Known rows, with every way that one mark hangs from another
[vemodi [donas molus]]: [ 21 -51  12   2 -11   0 -14  29   4 -14 -13  31 -47 -21  11  31  -7  12
   1  -3 -22  -2  -8   3 -18 -22 -44 -39  14  16  -5  19 -13 -14 -32 -30
   0  25 -11 -34 -23   9   3  42 -14  10 -27 -14   4]
[vemodi lupale]: [ 33 -46  37  21  10  -3 -29  35  29 -16 -12  37 -22   2   1   4  -3  -4
  -2 -13  18   3  -7  12 -32 -26 -24 -47  24  28 -31  15 -12   6 -31 -15
  -8  35  16 -20 -23  27 -11  39 -11  21 -27  -9  -2]
[donas lupoza]: [ 20 -41  36   7   4  10 -23  22  15  -5 -13  46 -26 -27  13  15 -16   2
   8 -20   0 -11  -4  10 -10  -9 -16 -48  28  21 -13   7 -14   3 -39 -16
  -3  47  -4 -34   1   4  -4  48 -28  33  -3 -13   7]
[vemodi [doda [mosi lupale]] [donas molus]]: [ 43 -78  23  28 -27 -20 -47  87  57  -2 -24  43 -48  -3 -12   5 -18  32
  -5   5  14  19 -12  34 -25  -8 -33 -24  14  39 -30  41 -53   9 -34 -18
 -21  36  -5 -14 -40  21  15  44  -1  30 -41   1   6]
[lupoza donas ruzet]: [ 29 -14  31  17  -4 -19 -17  27  31 -26  -4  49 -24 -25  22  19   0  -9
 -20 -20  13  14  13  17 -26 -10 -23 -54  33  46 -16 -12 -26  -6 -34 -30
  -8  63  14 -22 -28  10 -27  45  -3  26  15  -4  31]
[vemodi [doda mosi] [donas molus] lupale]: [ 49 -85  23  31 -14 -16 -44  86  54  -9 -19  35 -59   0 -16   5  -9  21
 -11   7  16  21 -14  37 -36 -16 -42 -14  12  43 -25  56 -40  13 -19 -21
 -24  28 -12   4 -51  21   9  37   2  25 -39  -6  -3]
[lupale doda [mosi [vemodi [donas molus]]]]: [ 43 -62  22  39 -39 -18 -34  73  49 -15 -23  26 -50  -2 -26  -5 -24  46
  12   8   0  31 -29  32 -29  -4 -34 -11  37  34 -23  41 -48  46 -28  -7
  -5  25  23 -18 -57 -16  12  33  -3  12 -28   4  25]
[vemodi doda donas]: [ 33 -68  35   0   0 -14 -43  37  27 -24 -25  30 -33 -18  -8   8   4  15
  -7   2  -1  -6 -15  19 -25 -22 -23 -39  10  25  -7  29 -15  -3 -25 -12
 -15  25  13 -19 -13   9  -8  46   5  28 -24 -28  -2]
[ruzet [lupoza [donas buzo molus]]]: [ 35  -6  14  24 -33  -9   8  27  17  -9 -10  53 -45 -23  30  12 -19   1
 -31 -12   5  23  17  16 -14  16 -49 -56  26  40 -11  -4 -30 -14 -44 -62
  12  44 -10 -24 -71   6 -28  21 -30  31   7 -21  34]
[ruzet [lupoza [donas molus]]]: [ 27 -18  19  20 -15 -11   0  40  19  -6  -4  68 -42 -28  17  23 -14  -2
 -25 -15  -2  20  15   8 -15  -1 -40 -46  36  44 -17 -14 -35 -13 -48 -51
   3  60  -1 -21 -47  19 -16  35 -18  39   8  -6  26]
[lupale [doda [vemodi donas]] mosi]: [ 54 -68  44  31 -13 -19 -46  59  55 -28 -26  17 -48 -10 -32 -13 -17  32
   7   8   8  17 -18  38 -31 -10 -28  -4  40  34 -10  42 -45  45 -16   1
  -9  26  32 -38 -31 -17   4  41  17  23 -22  -4  33]
[lupoza [donas molus]]: [ 19 -16  18  11 -17  -3  -3  35  11 -17  -9  55 -28 -15  23  21 -13   5
 -12  -6   2  22  11   6 -16  -9 -37 -41  25  33 -31  -8 -19 -14 -48 -46
  -4  48 -17 -28 -38  24  -6  33 -24  17  -6  -9  23]
[lupoza donas]: [ 22 -20  35   5  -1  -9 -16  27  16 -25 -16  46 -15 -15  18  15  -7  -1
 -17 -13  13  15  11   7 -17 -12 -21 -49  28  27 -29 -18 -12 -11 -44 -29
 -14  52   6 -34 -13  19 -16  40 -11  25  -4  -9  24]
[mosi lupale vemodi]: [ 26 -49  28  23 -21 -14 -43  56  49  -2 -16  47  -2   3  -2   5 -19  19
  13 -25  33  10 -11  24 -36 -11 -12 -53  38  29 -53   6 -40  13 -49  -4
  -8  42  37 -33 -18  16  -7  45  -2  25 -23  11  14]
[vemodi donas]: [ 25 -49  28  -1   2  -7 -29  22  10 -23 -18  21 -30 -24   4  24   3   6
   1  -7 -14 -11 -12   3 -18 -23 -28 -47  15  13  -4  13  -7  -8 -29 -12
 -13  24  10 -39   2   4  -4  47  -2  14 -23 -18   2]
[mosi [vemodi donas [lupale doda]]]: [ 48 -65  32  26 -15 -15 -44  75  52 -16 -27  26 -35   4 -25  -4  -9  31
  10  -7  26  15 -30  32 -46 -10 -21 -29  23  30 -26  39 -37  40 -26   5
  -1  20  51 -12 -35   9  -9  41   9  27 -36  -2  10]
[lupale doda]: [ 34 -37  46  16  -1 -12 -30  30  37 -31 -29  25 -24 -12   1  -6  -6  10
  -8  -4   4   7 -10  17 -25 -15 -20 -36  34  22 -23  14 -13  19 -24 -18
   6  36  19 -22 -23   3   0  42 -16  19 -20 -25  16]
[lupale [doda mosi [vemodi [donas molus]]]]: [ 47 -74  24  32 -28 -20 -42  81  63 -14 -26  20 -66 -15 -17   1 -18  27
  -6  14   3  23  -6  41 -26  -7 -48  -2  33  33 -17  49 -53  24 -23 -21
  -1  28 -12 -30 -41  -9  21  34   5  20 -27  -5  35]
[doda [mosi lupale] vemodi]: [ 38 -67  39  34 -14 -24 -58  74  72  -5 -20  38 -25  -1  -7  -7 -23  10
  -1 -10  37  16   6  41 -31 -12 -27 -25  47  39 -52  20 -61  14 -36  -9
 -19  50   7 -41 -15  14   7  43  10  27 -22  15  30]
[donas buzo lupoza molus]: [ 21 -31  14  19 -26  18  -6  16   3   0 -15  38 -46 -20  35  16 -31   4
   3 -12  -2  -1   1  17  -8   7 -41 -50  18  20  -8  20  -9  -5 -39 -45
  18  29 -33 -32 -45  -9  -4  28 -54  22  -7 -29  13]
[doda vemodi]: [ 27 -49  34  16   2 -11 -40  32  36 -15 -15  35 -26 -15  -1   7  -9  -2
  -3 -11  15   3   6  21 -30 -23 -29 -35  38  30 -29  15 -25  -2 -34 -18
  -2  34   6 -46 -11   7  -7  39   2  22  -9  -9  19]
[mosi lupale]: [ 27 -41  36  16  -2  -9 -33  35  30 -11 -18  41 -10  -2   8  11 -12   7
   4 -19  16   6  -7  13 -29 -20 -19 -53  27  22 -34   3 -25   0 -43 -11
  -8  42  21 -36 -15  24  -4  45 -11  23 -24  -4  10]

Rows
[ 32 -64   3  27 -23  -4 -26  70  30   1  -9  39 -41   2 -10  22 -10  21
  13 -12  12  14 -18  20 -40 -20 -39 -39  16  32 -28  36 -33  13 -39 -14
  -4  21  14 -15 -44  19  -4  37  -5  20 -34  10   1]
[mosi [vemodi [donas molus] lupale]]
[ 34  -4   7  27 -38 -10   2  23  22 -21  -4  41 -43 -16  42  15 -12  -3
 -21 -11   8  25  17  23 -22   5 -48 -58  24  47 -11   2 -23 -15 -37 -59
  10  49 -18 -18 -72  -1 -27  25 -29  17  14 -23  39]
[lupoza [donas buzo molus] ruzet]
[ 31 -26   9  29 -31   8  -6  16  20  -3  -2  42 -54 -31  37  21 -22  -5
  -1 -22  -1   3   3  24 -16   9 -38 -56  24  38   4  26 -25  -2 -32 -44
  22  44 -26 -20 -57 -14 -14  35 -47  23   9 -23  21]
[donas buzo [lupoza ruzet] molus]
[ 39 -60   5  21 -46 -10 -37  52  35 -10 -24  28 -46  -7   3   3 -19  32
   0   3  17  12 -13  37 -32   1 -48 -41   9  28 -18  44 -27   4 -31 -33
   6   8  -1 -15 -63  -7  -9  26 -13  20 -25 -27  12]
[mosi [vemodi doda [donas buzo molus]]]
[ 38 -57  19  23   2   6 -25  47  26  -5   2  38 -49 -28  -1  25  -4  -2
  13 -31   4 -12 -17  21 -33  -8 -17 -48  15  40  13  34 -33  16 -24   1
  -4  48  21 -11 -20   4 -22  53  -9  44  -5   4   2]
[vemodi [donas [lupoza ruzet]] lupale]
[ 52 -76  23  37 -15  -7 -31  79  42 -16 -15  40 -56  10 -27  -3 -16  32
   3   9  14  24 -24  31 -36 -19 -39 -12  14  47 -26  60 -36  25 -21 -11
 -19  24   7  -1 -65  15   2  34   0  22 -36  -2  -2]
[vemodi doda [donas molus] [lupale mosi]]
[ 45 -65  39  36 -13 -25 -57  62  66 -20 -24  43 -18   9 -27 -25 -18  27
  -2  -2  31  21 -14  39 -33 -14 -13 -23  45  48 -51  28 -38  35 -29  -2
 -21  40  29 -10 -38  -3  -6  40   6  28 -14  -3  16]
[lupale [mosi [vemodi doda]]]
[ 25  -9  14  15 -33  -2   2  22   8 -20 -18  41 -33  -6  39  14 -17   4
 -16  -1   9  25  15  15 -15   7 -47 -55  18  29 -22  -4  -8 -17 -45 -62
   9  32 -24 -29 -58   9 -16  19 -35  12  -8 -26  32]
[lupoza [donas buzo molus]]
[ 40   0  25  21 -20 -19 -13  13  27 -31 -12  33 -27 -16  38   9  -5 -11
 -24 -15  17  15  16  23 -24   6 -31 -65  25  43  -9  -6 -23  -8 -30 -43
   0  51   6 -23 -48  -2 -35  29 -16  22  13 -25  38]
[lupoza [donas buzo] ruzet]
[ 49 -78  27  20  -6 -15 -55  79  54 -12 -22  41 -31   3 -31  -1  -8  29
   3  -8  35   7 -24  34 -51 -18 -23 -36  14  37 -33  41 -37  23 -28   4
 -11  18  40  -2 -33  20 -15  43  17  37 -30  -2  -6]
[mosi [vemodi doda donas lupale]]
[ 46 -73  42  15   2 -23 -58  62  52 -27 -28  23 -41 -20 -13   0  -1  13
 -15   7   4   4 -11  32 -19 -19 -25 -22  20  32 -14  34 -30   8 -17 -10
 -32  33   0 -16 -10   5   4  46  10  29 -28 -17   5]
[vemodi [doda mosi] donas]
[ 43 -50  40  35 -11 -15 -43  71  61 -16 -24  36 -24  14 -15 -16 -12  25
   4 -14  40  22 -23  34 -50 -10 -17 -33  38  35 -47  29 -35  41 -29  -5
   3  30  48  -5 -40  12 -10  36  -2  30 -29  -2  15]
[mosi [vemodi [lupale doda]]]
[ 54 -75  30  33  -1 -11 -44  66  49 -17 -13  22 -49   3 -31  -2 -13  19
  16  -4  19  18 -16  35 -41 -21 -32 -15  34  40 -22  45 -43  30 -23   5
 -20  27  30 -34 -31   7  -5  38  18  22 -23  18  15]
[doda [vemodi donas [lupale mosi]]]
[ 45 -63  18  11 -29  -1 -49  50  38  -5 -32  36 -38 -19  -5   3 -27  30
   8 -12  23  -8 -20  41 -23  14 -22 -45  13  30  -6  35 -26  15 -33  -9
   3  19  14 -20 -28 -19 -19  35 -14  45 -11 -23  10]
[mosi [vemodi doda [donas buzo lupoza]]]
[ 44 -60  35  26   2 -10 -31  55  28 -25 -17  22 -41   3 -21   2  -5  18
   9  -5   3  10 -23  19 -31 -22 -23 -23  23  32 -15  35 -25  28 -22   0
 -27  26  24 -21 -31  12  -7  40   5  19 -30   5   4]
[vemodi donas [lupale mosi]]
[ 26 -14  13  24 -18 -11   0  32  21 -18   3  58 -39 -21  27  28  -6  -5
 -19 -14   2  25  16  16 -26  -9 -37 -48  32  50 -15  -4 -32 -10 -39 -46
   2  60 -10 -18 -50  14 -16  39 -19  24  13  -4  30]
[lupoza [donas molus] ruzet]
[ 53 -65  19  24 -24 -15 -54  66  50 -14 -30  26 -37   9 -12  -9 -11  29
   0  -8  41   8 -22  42 -47  -1 -31 -46   7  35 -22  48 -30  20 -24  -9
  -6   7  32  -1 -54   7 -27  27   4  32 -31 -21   3]
[mosi [vemodi doda [donas buzo] lupale]]
[ 45 -66  20  32 -39 -21 -43  85  63 -11 -26  25 -52 -11 -14  -1 -18  39
  -1   7   7  26 -17  38 -25  -4 -35 -10  36  31 -25  40 -53  37 -27 -19
  -9  27   6 -16 -42  -8  16  37   0  19 -33   0  26]
[lupale [doda [mosi [vemodi [donas molus]]]]]
[ 45 -71  27  29 -11 -22 -53  83  64  -8 -17  25 -37  -1 -21   3  -9  15
   2 -12  28   9 -16  34 -38 -15 -24 -28  30  37 -32  37 -45  26 -25   0
 -32  32  25 -12 -23  11  -4  42  15  27 -33  16   8]
[doda [mosi [vemodi donas lupale]]]
[ 44 -66  33  31  -4 -17 -58  71  64 -11 -20  49 -21  11 -19 -14 -11  18
  -4 -12  52  15 -16  37 -49 -16 -15 -37  26  44 -52  34 -34  22 -31  -7
  -8  34  38   2 -41  24 -17  36   4  38 -24  -2   0]
[mosi [vemodi doda lupale]]
[ 39 -69  27  27 -23 -28 -62  84  62  -3 -24  31 -22  -6 -14   6 -17  27
   6 -15  23  11 -15  35 -29  -9 -20 -35  34  29 -38  20 -58  22 -37   4
 -30  36  27 -35  -9   9   3  47  16  24 -33  18  20]
[doda [mosi lupale [vemodi donas]]]
[ 48 -65  21  23 -38 -20 -55  66  54 -10 -31  30 -25   4  -6  -5 -19  38
   5 -12  40   7 -22  43 -40   5 -25 -57  11  29 -29  36 -39  16 -33  -5
  -6  15  37 -20 -43   3 -20  35   4  30 -35 -13  15]
[mosi lupale [vemodi doda [donas buzo]]]
[ 35 -65  23  20 -15 -26 -57  65  51 -13 -24  21 -30 -16 -12   5  -7  17
  -3  -9   5   4 -13  31 -22 -16 -22 -29  35  27 -22  20 -39  15 -26  -5
 -29  30  13 -29  -7  -4   1  46  13  21 -24   7  17]
[doda [mosi [vemodi donas]]]
